Each row comes from the steps of one walk. Every step used is in the known rows, and no mark comes twice. Write the walk behind each row, first mark first.
In the rows, 128 means zero.
Known rows:
liderab > lirat > sopi > degin > mikif: [ 90 129 139 108 211 173  94 180 151 146 112 107  80 142 119 148 135 124
 128 116  90 146  93 154 128 122]
liderab > marozu > zokir > lirat > sopi > degin > mikif: [ 85 136 134 117 203 182  94 175 169 137 108 109  88 160 115 139 141 133
 128 109  89 151  91 160 145 121]
sopi > lirat: [ 99 125 135  94 198 125  95 160 152 141  69 102 122 170 139 126 136 240
 144 119 112 155 127 144 115 133]
mikif > degin > sopi: [ 83 149 134  93 222 169 103 167 123 163 103 111 116 125 106 130 131 129
 134 118  84 145  92 134 159 100]
mikif > degin > zokir > lirat: [ 76 154 130 116 182 146 102 149 165 161  87 121 103 137 123 131 149 203
 141 118 114 149 108 149 124  98]
degin > mikif > lirat > liderab > marozu: [102 148 139 144 205 156  98 157 136  93 101 120  89 137 103 134 110  99
 146 109  98 149 106 172 138 137]
degin > mikif > lirat > sopi > marozu: [115 124 147 120 218 187  66 162 155 162 111  96 108 116 120 126 127 101
 143 106  93 154 131 191 159 138]
mikif > lirat > liderab: [ 91 132 128 139 194 149  80 158 109 106  85 119 132 124 119 116 116 144
 145 112  86 136  93 161 112 127]
lirat > liderab > degin: [ 92 144 115 133 202  90  90 171 147  79 100 116  82 109 123 111 118 113
 122 126  97 156  82 114 116 114]
degin > zokir > lirat > liderab > marozu: [ 97 142 125 148 189 127 100 149 160  95 100 118  89 144  91 139 113 104
 145 112 108 159 104 167 136 126]
mikif > lirat > sopi > degin: [ 97 123 131 111 217 154  77 182 138 161  97 102 128 134 156 129 129 204
 124 116  94 152  93 158 134 119]
sopi > lirat > liderab: [ 92 114 119 120 190 112  84 158 131  99  77 112 126 160 117 129 115 167
 140 114  97 151  97 161 107 132]
mikif > lirat: [ 98 151 148 119 202 179  91 160 121 149  82 113 132 118 144 109 137 208
 150 117  97 133 121 146 123 126]
degin > sopi: [ 89 131 131 109 204 172 104 165 136 159 101 100 123 132  81 125 128  99
 143 120  77 147  97 125 152 107]
zokir > marozu > liderab > degin: [ 85 151 113 124 201  74  89 165 182  69  94 117  65  84 121 107 147 120
 124 126 114 177  86 101 141 124]
mikif > lirat > liderab > degin > sopi > marozu: [111 129 134 125 217 137  84 167 168 126 115 106  97 111 117 105 114 105
 132 113  90 172 118 149 163 119]
liderab > lirat > sopi > degin > zokir > marozu: [ 82 135 127 108 191 124  88 157 200 121  93 122  81 108  97 130 131 105
 138 125 112 166 110 172 158 124]
marozu > zokir > degin: [ 72 149 111  78 194 144  92 145 194  99  73 114 115 132 115  96 148 183
 132 110 103 152  81 119 138 122]
liderab > degin > mikif > lirat > sopi > marozu > zokir: [ 91 149 127 107 168 180  70 160 165 122  91 102 135 132 120  91 132 138
 140 108  89 157 111 149 173 135]
liderab > lirat > sopi: [ 90 119 133 123 200 126  72 162 123 162 117  84 141 109 131 152 128 120
 145 125  86 137 117 151 123 129]
mikif > lirat > liderab > degin > zokir: [ 75 158 120 114 143 142 100 160 144 123  88 132  80 124 100 101 108 127
 132 126 100 158  81 129 129 100]
lirat > sopi > degin: [100 119 123 105 218 148  80 182 148 152  96  98 113 137 133 136 128 166
 121 117  99 156  87 155 137 119]
mikif > lirat > liderab > marozu: [105 146 135 144 204 142  94 155 133  90  97 117 100 133 109 131 108 117
 147 110 102 150 109 168 137 138]
zokir > degin > liderab > lirat: [ 82 128 124 107 186  75 104 152 160  95 112 113 107 107 133 139 127 164
 139 128  93 155 101 118 117 129]

Which walk is each row?
[ 78 153 127 124 187 120  90 153 193  93  90 135  73 100  94 108 128  92
 138 127 106 163 104 161 153 118]  mikif > lirat > liderab > degin > zokir > marozu
[ 80 148 130  86 201 190  97 154 196 113  92 119  71 141  92 112 148 113
 133 104  95 150  89 145 146 127]  sopi > marozu > zokir > degin > mikif
[ 84 129 137  84 212 130 101 164 139 163  87 107 131 170 145 130 133 237
 136 119  97 157 116 141 137 114]  mikif > degin > sopi > lirat
[106 134 129 131 203 117  97 155 150  88  91 113  96 158 105 138 108 132
 144 112 109 161 112 167 134 141]  sopi > lirat > liderab > marozu
[ 78 155 114  85 198 139  97 143 202  90  79 115 103 136 111 101 141 172
 134 109 108 158  85 126 149 128]  liderab > marozu > zokir > degin
[102 122 115 116 184 139  65 154 151 119  90  95 100 102  96 124 140  91
 140 104 110 181  93 148 156 144]  lirat > sopi > marozu > liderab
[ 82 135 122  93 150 158  95 167 153 167  90 114  95 139 105 128 113 150
 131 123 106 162  87 149 138 107]  liderab > lirat > sopi > degin > zokir
[ 89 135 124 129 186 145  89 150 190 133  90  98 146 146 119 108 154 197
 147 110  97 158 125 140 148 119]  degin > sopi > marozu > zokir > lirat
[ 80 126 110 146 178 123  81 150 147  89  82 111 144 145 107 119 132 153
 144 110  89 144  89 151 115 123]  marozu > zokir > lirat > liderab
[ 84 114 127 125 185 114  76 162 119 146 125  91 141 112 122 156 121  98
 143 127  73 144 103 151 131 128]  degin > liderab > lirat > sopi
[ 93 114 120 109 203 112  78 179 147 140 103  96 117 122 149 142 130 187
 123 119 103 166  89 139 128 126]  marozu > liderab > lirat > sopi > degin
[ 85 151 120  94 188 138 101 161 122 106  94 130  98 124 105 136 126 118
 132 118  89 152  71 146 154 118]  mikif > degin > liderab
[ 77 143 112 111 161 128  86 145 175  91  71 122  78  97  69 117 148  89
 144 114 119 180  82 139 157 134]  degin > zokir > marozu > liderab
[ 91 129 128 117 172  90 103 157 136 103 109 109 116 110 125 142 122 147
 147 130  92 152 110 122 119 133]  degin > liderab > lirat
[ 78 172 128  76 158 186 102 154 135 160  73 132  78 130  91 121 122 141
 137 118 117 150  87 151 148 103]  mikif > degin > zokir
[ 81 152 151 111 216 191  98 158 147 142  95 123 100 126 143 113 146 189
 141 111  89 133 106 149 121 120]  zokir > degin > mikif > lirat
[ 86 137 114 118 191 117  82 149 173  81  74 114  86  92  84 120 156 100
 144 112 117 175  89 136 152 143]  zokir > marozu > liderab
[ 79 121 127 105 204  83  99 165 173 127  94 106 116 153 139 117 138 208
 132 125  95 178 112 120 140 118]  zokir > marozu > liderab > degin > sopi > lirat
[ 81 163 121  98 146 148 106 161 161 139  85 125  66 124  90 105 117 116
 132 129 110 161  88 117 138 100]  liderab > degin > zokir
[ 68 134 114 102 200 144 103 153 172 117 103 110 126 141  87 109 125 113
 133 112  73 158  76 124 161 108]  lirat > liderab > marozu > zokir > degin > sopi
[100 148 115 119 195  89  85 168 173  83  97 110  65  92 127 102 137 130
 122 120 117 185  91 101 142 125]  sopi > marozu > liderab > degin
[ 88 161 154 125 205 180  99 170 133 137 102 122  94 119 148 109 140 181
 139 119  88 136 111 136 122 118]  liderab > degin > mikif > lirat
[ 93 149 153 115 208 198  98 174 134 148  92 121 103 135 147 116 139 207
 138 113  92 137 108 153 125 122]  sopi > degin > mikif > lirat
[ 77 141 130  91 203 190  89 155 189 123 100 113  81 141  93 119 146  98
 132 104  87 149  87 154 149 125]  lirat > sopi > marozu > zokir > degin > mikif
[ 82 118 121 114 201 114  88 161 122 114  88 115 132 160 121 132 113 165
 135 114  85 153  89 159 122 118]  mikif > degin > sopi > lirat > liderab
[ 87 139 122 133 188 124  90 154 195 123  97 100 137 140 131 103 153 200
 140 114  97 163 123 128 146 113]  liderab > degin > sopi > marozu > zokir > lirat
[100 130 128 132 204 120 100 157 148  96  99 111 103 161 101 138 105 120
 143 113  99 162 108 162 142 134]  degin > sopi > lirat > liderab > marozu
[ 78 129 120 139 211 107 102 171 149 124 121 107 114 125 109 118 123 109
 127 127  70 157  85 111 137  93]  zokir > lirat > liderab > degin > sopi
[ 88 124 111 145 182 123  77 150 158  88  85 110 138 142 107 116 130 146
 143 107  93 151  98 161 124 127]  sopi > marozu > zokir > lirat > liderab
[ 89 132 116 113 176 134  69 150 157 131  91 105  97 106 107 126 144 121
 136 103 115 183  91 157 160 130]  mikif > degin > zokir > lirat > sopi > marozu > liderab
